Each row was made from one walk, in order. Every step used is in the known rows, and no mark comes twice. Write each row's walk.
Known rows
U/T: [-11  11  -8  21  -3 -15  11   3   4  -8  -2  10   1  17   3   8  -5   5
  -5   5  -4  -9  27   5  -3 -10  18  11 -15  16   9   5   1   5   7  -8
   2  19  -2 -18  -3  13   1 -25  -1]
T/U: [ -5  16  -8  16 -10  -6   5   0  14  -6  -3  14   2  10   1   9  -6   4
  -4  -5  -8  -4  22   4  -8   0   6   3 -16   0   5  -5   5  -1  11  -4
   0  18  14 -19   1  11   3 -29   2]
B/Q/R: [ 11  -5  -4   0   7  -7  -2  19   7  10  24  -9  17 -23   2  10   5  14
   5  13  -9  -1  -3  17  -8 -10   1 -13  -4 -22  10  -2 -15 -16   3   1
  11 -12  -6   2  -1  16  -6 -21  12]
V/D: [-25   2   7  20   2  16  -6  -1  -3  -8 -13  11   9   7   4   6  -2   4
   4   7  11   1   7  -5   8   2  -6  -2 -17   3   3   3  -5  18   2  -8
 -11 -12   7  -2  10  -2   2  20  10]
D/V: [ -3  -5  13  24  -8  -3  -5  -6   2  -5   4  10  -2  -9  -4  13   0  -4
 -14   9  22  -6  19  -7   1  -4   6   6 -15  -1  -3  -6   5  14   6  -6
   0  12  -7  -2  -4   1  -2   9  -8]
U/V: [ -9   4  -9  13 -13  -6  -4 -12   9   1 -13  12  -3  19  -2  15   3  -5
 -11   2   5  -3   6  -3   0   3  22   3 -19  13   7 -10   3  16   2  -6
  -2  18 -11   3   0  11   2 -13   6]
H/W/B/Q/V: [  9 -29 -19 -17 -17 -28  -7  10 -10   0  27 -20   3 -12 -13  -4  12 -13
 -17  11   0  16 -64  20 -15 -21   9 -19  -3 -12  16   5 -16 -31   4  21
  19  21  -2   7  16   4 -12   3  28]
R/W/H/Y/V/K: [-41   4   3  26  10   1 -13 -11 -22  -2 -11  -9 -25 -17 -12  46  23  -9
 -21  32   4   2 -14   7  10  21  -3 -25 -20  47   9   3 -31  17 -10   8
   5  28 -19  28  -1 -12 -10  67   6]
H/Y: [ -1  -1 -10  11   8   3  -2  -7 -11  -5  -3   4  -8  -8  -7   8   4   0
  -9   1  -4   9 -15   2  -7   5 -16  -3   3  -3  -4  -1  -6   2  -8  10
  -8 -13   3  10   0  -5  -1  22  -2]
W/B/Q: [  8 -17  -7  -2  -2 -30   3   1  -1   2  26 -16   5 -12 -10  -4  12  -1
   0   5  -7  12 -30  13 -24  -7   5  -8 -16  -7  11  -5 -15  -3   6   5
   4  -2   3  -1   7  14  -9  -8  15]
U/V/Y: [-24  11  -3  56   7  15  -5 -18  12  -3 -27  15  -1  17   2  28   7  -6
 -18   7   3   2  -1 -14  -5  11  18  -4 -34  12   5  -4   2   3   3 -13
   5 -24 -11  12   6   4   8  12   8]
D/V/Q/R: [-14  -8   8  -3  -1  17  -5 -12  16  -2  16   2  23 -15   0  25   6  14
  10  14  13  -7  18   2   9   5   2  -6 -12  -7   2   1  -6  -3  17  -6
  12 -28 -19  13  -8   6  -4  -7  10]
B/Q/V/Y: [  1   0 -19  19   3  -7  -6   5  -5 -10  -7  -9   5 -20   6   1   0  -7
 -17  22 -14   6 -29   2 -15 -15   7 -13 -30 -17   2  15  -2 -31   2   6
  22 -26  -2   8   9   1  -4  18  14]
R/W: [  4   1  10  -7   3   1  -2   4   1  14   8   0  -2  -4   3  15  12   5
  -5  13  -1   2  -9   1  -3   7  13 -12 -13   3   5   1  -8  -8  -6  -9
  13  10   5   5   6  -5   0   5   8]
H/W: [ -5 -13  -1   8   0   7   2   5   0   5   7  -2   1   5  -2  12   8  -4
  -3  -9  11   3 -25   1   8  -1  -6  -9  20   1  10  -1  -5  -6  -2   8
  -2  12  -4   3   9  -8   1  -1   6]
B/Q: [  9  -1 -10  -1  -1 -19   5  10   1  -2  12 -10  10  -8   1   3   4   2
   5   5 -10   1 -12  10 -11 -10  -2  -6  -6 -11   6  -2  -5   1   1   3
   1   0   3  -4   4  11  -6 -17   5]
W/H/Y/V/U: [-24  11  -4  28  12  -3 -11  -2 -23 -13 -12   1 -10 -17 -11  20  12 -10
 -19  33  -9   1  -2   8 -16  -5   8 -15 -10  28  14   8 -20   2  -6  15
  -3   3 -12   9   0  -8  -6  42  -4]
H/W/R/Q/V: [  2 -26 -11 -37 -13  -2 -14  22   2  23  17 -18   4  -9  -7   6  16  -5
 -27  12  13   3 -43  17   1 -10  23  -9  11  -6  11   7 -14 -22   0  15
  34  10   3  17  12  -5 -12  14  31]
W/R/Q/V: [  8 -15  -9 -42 -13  -6 -16  15   2  18   6 -17   3 -15  -4  -8   9  -2
 -23  18   0   1 -19  15  -6  -9  30  -1  -9  -5   2   8  -8 -18   2   6
  36  -2   6  14   2   1 -12  17  27]
T/U/V/D: [-42  21 -11  48 -23   2  -5 -12  20 -13 -29  37   8  35   2  30  -4   3
 -10   4  10  -4  36  -4   2   5  23   4 -50  15  14 -10   5  32  14 -18
 -10  20   6 -15  10  22   8 -22  16]
W/R/Q: [  1 -14   4 -21   0  -2  -6  12  10  24  15 -16   7  -8  -6   6  16   8
  -8   5   3   0  -8  11  -8   4  21   1  -1  -3   5  -3 -12   2   3  -2
  20 -12   8  11   2   7  -8   9  18]
Q/E: [  7 -16   5  -7  -1   5   1   0   9   6   2  -8   3 -17  -4   3  -6   4
   3   0  -1   5  -3   8  -5  -8  10  -1   4  -5   4  -5  -7 -15   1   1
  10 -45  -8   4  -5   1  -4 -21  11]
H/Y/V/Q: [-40   6 -20 -11   1  -8  -6 -31 -12 -19  -3  -6   2 -15  -7  13  19  -1
   4   6 -11  11 -20   4   4  15 -14  -4   4  14   0   9  -5   1   1  13
  -5 -38 -22  21  -3 -12  -8  17   5]
D/V/Q: [-17  -3   7  -2 -13   1   4 -22   7 -15   2   3  12  -4  -2  16   2   3
   9   5  13  -6  12  -6   7   8   2   3 -14   2  -3   1   4  13  15  -5
   3 -12 -12   9  -2   1  -5  -2   2]
V/Q/E: [ -8 -13   2 -33  -5  12   7 -14  16  -4   1 -14  19 -10  -2   6  -3  10
  26  -3  -9   5 -14   9   0   0   7  -5   5  -1   3   3  -9 -13  10   3
  11 -69 -13  14  -5   2  -6 -36  20]
H/Y/V/D: [-51   6 -11  36   4   4 -17 -17 -23 -17 -13  13  -5 -14  -4  14  13  -6
 -13  17   9  11  -2  -1   8   6 -18  -3 -15  14   3   7  -8  18  -8   5
 -15 -19 -12   9   4 -12  -3  51   6]
Q/R/W/H: [  9   1  14  -8  20  23  -5  15   3  26  10  -9   1 -25  -3  32  13  15
  -3  33  -6  -5  -8  13   1   3  17 -37 -21   1  11   3 -27 -24  -6  -8
  29  -7  -3  19   1   0   1  23  18]
W/B/Q/V/Y: [  0 -11 -12  17   4 -14 -10  -2  -5  -8   8 -17   1 -22  -5  -6   8 -10
 -21  23 -14  18 -48   6 -27 -11  12 -14 -38 -12   6  11 -12 -38   7   8
  25 -30   0  11  12   4  -6  27  25]
R/Q: [  8  -4  -3 -24   1   3   0   3   3  12  16  -4   5  -1   0  10  11   5
  -3   2  -3   3  -5   6  -7  -2  16  -1 -17  -1   0  -3  -6   4  -2  -3
   3  -1   9   5  -2   3  -5  -2  11]

Which walk is each row?
[ -9 -15  12 -32   9  10  -4 -11  17  19  34 -16  21 -13  -7  20  27  20
  14  18  -7  10 -29  12  -5  17  18 -24 -18   0  14   4 -29 -29   9  -6
  26 -36  -9  22   6   3  -4  -2  36]
V/Q/R/W/B
[-13  -2  -2 -25   6  17  -1  -6  14   2  11  -7  24  -9   1  11   7  18
  24   3  -7  -2  -2   7   9  10  -3 -11   4  -8   4   7 -12 -17  11  -1
  11 -41 -13  15  -4   6  -2 -18  18]
V/Q/R
[-27   4 -15  16   4 -11 -12 -15 -18 -10   0   3 -13 -21  -8   9  15  -9
 -17  10  -2  10 -12   3  -2   3 -12  -1   1  11   1   3  -3   0  -8  11
  -7  -8 -17  11  -4 -12  -6  31  -3]
H/Y/V
[-34   3   1 -33   7   2 -11 -12   9  11  24  -9  19 -23   3  28  29  15
  10  23  -8   2  -5   9  11  15  13 -22  -9  10  12   8 -17 -26   4  -7
  24 -28 -27  21  -1  -5  -6  -3  23]
Y/V/Q/R/W
[-17  20 -16  27 -22 -13   0 -11  23  -4 -20  25   0  29   0  24  -2  -1
 -13  -5  -2  -5  30   0  -8   5  27   4 -34  13  13 -15   9  14  11 -11
  -2  33   3 -14   2  22   5 -45   7]
T/U/V
[ -7   4  -9  25   7  14 -12  -5  -5  -9 -18   2  -3 -11   4  -1  -3 -10
 -21  18  -6   6 -19  -7  -2  -5   6  -8 -23  -6  -5  17   3 -32   1   4
  21 -29  -1  10   5 -10   2  36  11]
Q/V/Y
[ -5 -23   4   7   0  -1   1  -2   0   9  21 -10  -1   5 -15   6  16  -7
  -8  -6  13  13 -41   5  -3   3  -2 -11   9   4  15  -5 -15 -11   3  10
   1   7  -3   7  13  -5  -2   8  17]
H/W/B
[ 14  -4   3  -6  10  -7  -3  21   8  23  32 -10  16 -24   4  28  18  19
   1  25 -11   0 -12  17 -10  -3  14 -26 -18 -19  14  -2 -24 -23  -2  -8
  23  -5  -2   5   4  12  -6 -16  22]
B/Q/R/W
[ 19  -2   3  -9  17   3  -1  25   1  25  24 -19  11 -34  -2  35  17  18
   1  38 -17  -3 -20  23 -10  -4  17 -43 -29 -10  16   2 -34 -23  -5  -4
  32  -5  -2  16   4  12  -6   5  21]
B/Q/R/W/H
[-16  -5  -3   1 -18  -6 -14  -1  -5 -13 -17  -5 -10   4   1   1  -9 -14
 -13  12  13  -5  -1   2  19  -2   1   2  -3  16   0  11  -5   0   6   9
   4  43 -12   3  -4   0  -8  18   7]
Q/V/K
[ -9  -3  22 -10   9  24  -4  -7   8  11  14  -7  16 -29  -6  49  16  18
   6  39   5 -10   4   7   6  13  18 -34 -37   3   7   5 -24  -9   9 -12
  34 -22 -14  29  -1   2  -3  17  19]
D/V/Q/R/W/H
[ 10  -4  -6 -21 -14  -8 -14  14  -2   1   8   4   8   2   4   1   4  -2
 -20  27  -7  -1  -2  10 -19 -22  41   0 -24   0  10  10  -9 -16   3   6
  12  27   8  -7   3   3  -9  -1  15]
R/Q/V/U
[  8   2  10  -8  10   9   2   6  -7  16  -1 -10  -5 -12  -5  25  10   4
  -5  25  -7  -2 -16   6  -3   6  16 -28 -25  12   6   3 -18  -8  -8  -6
  22   9   6  16   7  -5   0  24   8]
R/W/H
[-33  -9 -14 -22   1  -1  -4 -29  -2 -14   0 -13   5 -32 -11  15  12   2
   8   5 -12  17 -23  12  -4   5  -6  -6   8  11   4   4 -12 -12   1  16
   6 -81 -29  26  -8 -10 -12  -5  16]
H/Y/V/Q/E
[-29  25 -14  68  -2   5  -1 -16  28  -8 -29  28   1  25   3  37   2  -3
 -22   1  -5   0  22 -10 -14  12  25   0 -53  10  10 -10   8   3  14 -16
   4  -5   2  -7   7  16  10 -19  11]
T/U/V/Y
[-16   1  16  65   9  17  -6 -12   3  -9  -8  13  -2 -11   2  27   4  -6
 -21  14  19  -2  13 -18  -7   4   1   1 -32  -4  -4   0   3   3   8 -10
   7 -25  -8   8   0  -6   4  35  -4]
D/V/Y
[-37   3  -8 -22   4   1 -10 -15  10  -2  16 -10  18 -23   2  11  17  10
  15  13  -6  -1   4  10  17   8   0  -9   3   7   7   8 -10 -17  10   1
  12 -36 -32  15 -10  -1  -6 -10  16]
Y/V/Q/R
[ -5 -24 -13  23   2  -8  -7   4  -6  -2  16 -19   4 -18  -9   7  17 -14
 -25  14  -2  20 -72   7 -19 -13   5 -22 -18 -14  15  10 -18 -42   4  16
  24 -17  -3  13  22  -4  -5  24  30]
H/W/B/Q/V/Y
[ 11 -19  -4  -6   8 -13  -3  12   9  14  37 -19  14 -23  -9   4  15  10
   0  14  -6  10 -22  20 -19  -8   8 -15 -15 -21  16  -5 -25 -23   9   3
  14 -15  -5   5   2  19  -7 -12  24]
W/B/Q/R
[-13 -20  -6   8   7  16 -15  15   5  20   3 -16   5 -14  -4  18  20  -5
 -34  17  11   6 -49   6  -5  -2  21 -17  -7  -8  11  13 -15 -34   1   9
  41 -27   2  23  17 -11  -5  38  36]
H/W/R/Q/V/Y
[-30   9  -6  30   3 -15 -14  -6 -14 -14   0  12  -6  -7  -6  11  14  -9
 -19  22  -3   6   6   3 -15  -5   4   1  -1  18  12   5 -10   2  -4  14
 -13   2 -14  -2   0  -6  -6  23  -7]
H/Y/V/U
[ -5  -2  -6  -5 -15 -23  -6  25   8   5   7   3  11  15   0   5   3   5
 -32  36  -5 -13  24  20 -22 -28  66  13 -25  14  22  15 -14 -14  13   0
  32  35   7 -20   5  21 -11 -14  23]
W/R/Q/V/U/T
[ -8  12  -9  20 -15 -23  -1  11  -3 -19  -7  16   3  23   6  -1 -12  -3
 -23  30  -8 -13  30   8 -13 -32  43   9 -23  17  18  17  -1 -17   9   1
  12  44  -1 -30   2  14  -3 -24   4]
Q/V/U/T
[ -6 -15  -1  -7 -13 -17 -14   5 -11   2  16 -10   7 -16  -4   6  13  -1
 -14  37  -2  14 -44  13 -14 -12  21 -23 -53  -5  14  11 -23 -14   2  -3
  23   6  10   3  22   6  -9  29  38]
R/W/B/Q/V/D
[ 12   0 -10  -4 -15 -30  -9  19  -6 -12   3  -4  11  -4   6  -5  -4  -5
 -11  29 -14  -2  -6  13 -21 -29  26  -6 -14  -9  15  11  -8 -18   4  12
  12  24   3 -15   8  13 -10 -16   8]
B/Q/V/U
[-36 -11  -5 -20  13  -2 -16 -27  -2   9  33 -13   7 -32 -16  28  42  11
  -2  27 -10  20 -39  16  -8  22   5 -25 -18  10  15   5 -33 -30   1   6
  21 -44 -24  31   2  -8  -9  29  36]
H/Y/V/Q/R/W/B
[  5 -16  15  -5  14   7 -11   3   9  28  36  -7   4 -20 -10  17  23  14
  -9  22   1  10 -19  11 -10   7  21 -21 -22  -5  14  -4 -28 -28   1  -7
  24  -7  -3  11   5   4  -2  10  28]
Q/R/W/B
[-21  12   4  22  16  -5 -11  -1 -21   0  -2   2 -11 -19  -8  37  24  -3
 -24  46 -12   3 -10   9 -20   3  21 -29 -24  29  18   7 -28  -5 -12   8
   9  15  -8  12   7 -12  -5  46   3]
R/W/H/Y/V/U
[-33 -10   7 -33   8  -3 -13 -20  10  15  37 -15  15 -26  -7  20  37  13
   6  26  -6  12 -24  13   0  20  19 -22 -20  13  17   5 -28 -32   9  -6
  26 -28 -26  22   1  -2  -8   7  35]
Y/V/Q/R/W/B
[-19   4  -6  -9  12  23  -5 -16   5  12  -9  -3   9  -9 -13  57  24  15
   0  33 -14   3 -26  13  -1  23  19 -42 -36  14  14  -1 -32  -4  -3  -1
  24 -34 -17  42   5   6  -1  13  31]
U/V/Q/R/W/H/Y
[ 15  -4 -21 -21 -14 -26  -6  10  -8  -7   6 -12   4 -15   2  -9  -3  -6
 -10  17 -13   2 -23  14  -9 -22   9  -9 -13 -15   3   9  -1 -19   2  12
  17   9   0  -2   3   8 -10  -7  12]
B/Q/V
[-17   6  -2   4  26  11 -19   2 -18  16  11  -7 -11 -43 -11  39  28   5
 -22  41  -8   5 -19  17  -1   9   5 -38 -20  13  11   4 -32 -22 -15   5
  24 -15 -18  31  -3 -12  -4  50  14]
Q/R/W/H/Y/V
